Known rows, with every step that occurs:
lotu bolas ruze: [-14.7 -13.9  29.9  19.9  -2.7  17.1  30.0 -11.8 -10.1  23.6  -6.2 -42.8
  37.2  10.1   4.4  36.2 -41.2  71.8  37.0]
bolas ruze volaf: [ -1.1  27.4  -3.9  19.7 -24.4  26.3  59.1 -30.7   8.3  24.3  25.8 -52.1
  38.8  66.0 -30.7  16.8 -50.4  64.9 -17.6]
volaf ruze sase lotu bolas: [-37.3 -16.5  26.8   9.3   1.5 -16.3 -23.9  25.9 -22.5   6.2 -17.1  23.1
 -47.2 -67.3   8.3  63.1 -16.5 -48.4  38.5]
ruze sase: [ -8.6   7.6 -16.1 -33.1 -33.4   1.0   8.3 -27.4   3.3  28.4  30.4  38.9
 -30.0  11.0   8.3   5.5  26.1 -46.5  -1.3]
satu sase lotu: [ 31.6 -21.0 -27.8  -0.4 -15.6   8.0 -26.0  23.1  28.2 -29.0  24.0  -6.5
 -57.2 -32.3   9.4 -16.2   5.2 -40.6  27.6]
volaf satu bolas: [-14.1   1.7 -23.4 -22.5 -34.5  32.3 -13.7 -49.3  32.1   0.8 -12.7  39.9
  23.8  -0.9 -26.6 -15.5  41.4  -0.5 -61.3]
ruze volaf: [  1.8  39.4  -7.0  17.9 -74.0  10.4  38.1  15.2  10.2  16.7   0.5 -13.9
  19.4  29.2 -19.1  23.9 -42.9   6.3 -40.4]
sase lotu: [ 17.1 -29.6  -7.2  17.2  -8.2 -16.2 -25.8  57.1  -0.6   5.9   4.1 -21.3
 -26.6 -10.4  38.0  10.9  -6.5 -19.3  17.2]
sase lotu volaf: [ 24.0  -5.7  11.0   9.0  27.7 -43.2  -6.4  65.6 -12.3  -3.8 -14.5  -7.6
   5.7   7.6  61.7 -13.6 -11.4   8.8  15.2]
ruze volaf satu: [ -2.1  39.2 -14.0  19.8 -61.1  25.2  19.6 -35.0  -1.1   4.2 -13.9   8.1
  23.2  31.6 -74.4  17.0 -12.8 -11.3 -74.6]
satu volaf ruze sase: [-34.8 -12.3  28.6  -3.2 -39.3 -39.2  17.2 -39.3 -11.8  14.2  -1.0  54.6
  10.7  33.9   6.2  32.1   3.9 -84.4 -43.3]
sase lotu volaf satu: [ 19.1  -2.4   9.8  11.5  35.9 -25.0 -17.9  25.0 -25.4  -6.2 -31.0  15.8
   8.9  12.2  13.8 -19.7  17.0  -1.3 -15.3]
ruze volaf satu bolas: [-16.2  37.1 -29.4  -8.6 -71.2  45.6   9.5 -26.0  26.7  -2.7 -20.2  15.1
  36.1   4.1 -59.2  -8.1   1.3   1.0 -75.7]
sase lotu bolas: [  0.5 -37.9  20.7  21.8  -8.7  -6.3 -28.5  82.9 -20.5  -2.7 -28.2 -29.2
 -18.1 -56.6  36.9  26.4 -26.6  -1.3  48.1]
bolas ruze sase: [-11.1  -2.5 -11.5 -20.1  13.2  18.8  33.2 -69.1   4.6  36.7  50.4  -6.2
  -8.2  53.4  -9.3  -0.6  14.1  19.8  19.3]
bolas lotu volaf satu sase: [ 45.6  54.4  -4.1 -14.7  29.5 -20.5  -6.1 -42.1   3.4 -11.6  -6.0  49.0
  17.6 -20.4 -31.7 -42.1  76.7   1.9 -64.6]

Rows:
[-22.5 -20.8 -34.5 -44.3  27.3  42.4 -34.0 -57.3  15.5  -0.5  19.1  11.3
 -12.2  -5.8 -30.3 -38.0  66.3   0.6  -1.8] => volaf satu bolas ruze sase lotu
[  4.6   1.9  29.1  32.1  41.2 -50.6   2.2  54.1 -13.3 -10.6 -26.4   9.1
   4.8  -4.4  48.6  21.9 -26.1   3.0   5.6] => sase lotu volaf ruze
[ -3.5 -43.5  25.8  25.6  25.1   5.0 -12.7  48.6 -20.0   7.9  -8.8 -62.2
   0.5 -21.9  24.9  22.2 -34.6  48.5  64.8] => sase lotu bolas ruze
[ -0.2  -6.6  -1.7 -24.9  66.3  -7.7  12.6 -12.4 -17.7  15.4  32.8 -14.8
  -0.6  40.0  26.4 -25.5  12.4  30.5  44.9] => bolas ruze sase lotu volaf
[ 35.6   0.7  -9.7  -6.2   9.5 -12.8  -7.8  33.4  14.2 -38.8   4.2   8.6
 -21.8 -14.4  30.6 -37.2  -3.2 -17.6  26.6] => satu sase lotu volaf
[ 13.5 -32.5   1.0  10.1   8.7  26.8 -16.6  17.2   7.8 -31.2   8.5 -48.1
 -33.6 -44.4  -5.1  -4.6 -26.0  18.9  72.4] => satu sase lotu bolas ruze
[-10.2  -1.0 -23.0 -57.8  24.4   3.1 -36.5   3.0  -3.3 -12.8  -3.7  55.6
 -13.8 -25.7  13.0 -49.8  64.5 -33.1   3.3] => ruze sase lotu volaf satu bolas
[ -1.2  -3.6  -3.7 -18.8  72.9   2.0  -1.2 -50.0 -26.7   7.7  19.7   3.2
  -4.0  43.0 -19.2 -27.4  39.6  19.0  19.7] => bolas ruze sase lotu volaf satu
[-13.5  52.8   0.2 -53.6  25.4 -23.6  -1.9  -7.5  33.2   5.4   2.4  67.0
  21.8 -56.7  29.6 -19.8  63.9   4.6 -36.6] => satu bolas lotu volaf ruze sase
[ 19.1   7.3   6.4  16.2  22.2 -24.9  -1.5  20.5  14.7 -40.6  -5.4  16.8
 -25.1 -24.5  18.2  -6.3 -22.4 -21.5  16.3] => satu sase lotu volaf ruze
[ -7.2 -17.6  21.0  30.6  -0.6  20.1   1.1  57.6 -23.8  -1.0 -12.6 -78.1
  10.9 -20.2  -6.3  23.2 -65.4  48.5  48.4] => sase lotu bolas ruze volaf
[-23.3 -18.3  45.6  30.6 -45.6 -46.8  25.2 -19.8  -7.3   9.7 -20.2  32.1
  36.7  42.4  17.3  40.9 -25.0 -48.1 -59.1] => satu volaf ruze
[ 10.0  10.2 -27.3  18.2  -0.6  49.2   4.4 -49.4   8.9 -20.4  21.1 -46.9
  -4.8  30.8 -84.7 -15.7 -11.4  23.4 -10.4] => bolas ruze volaf satu sase lotu
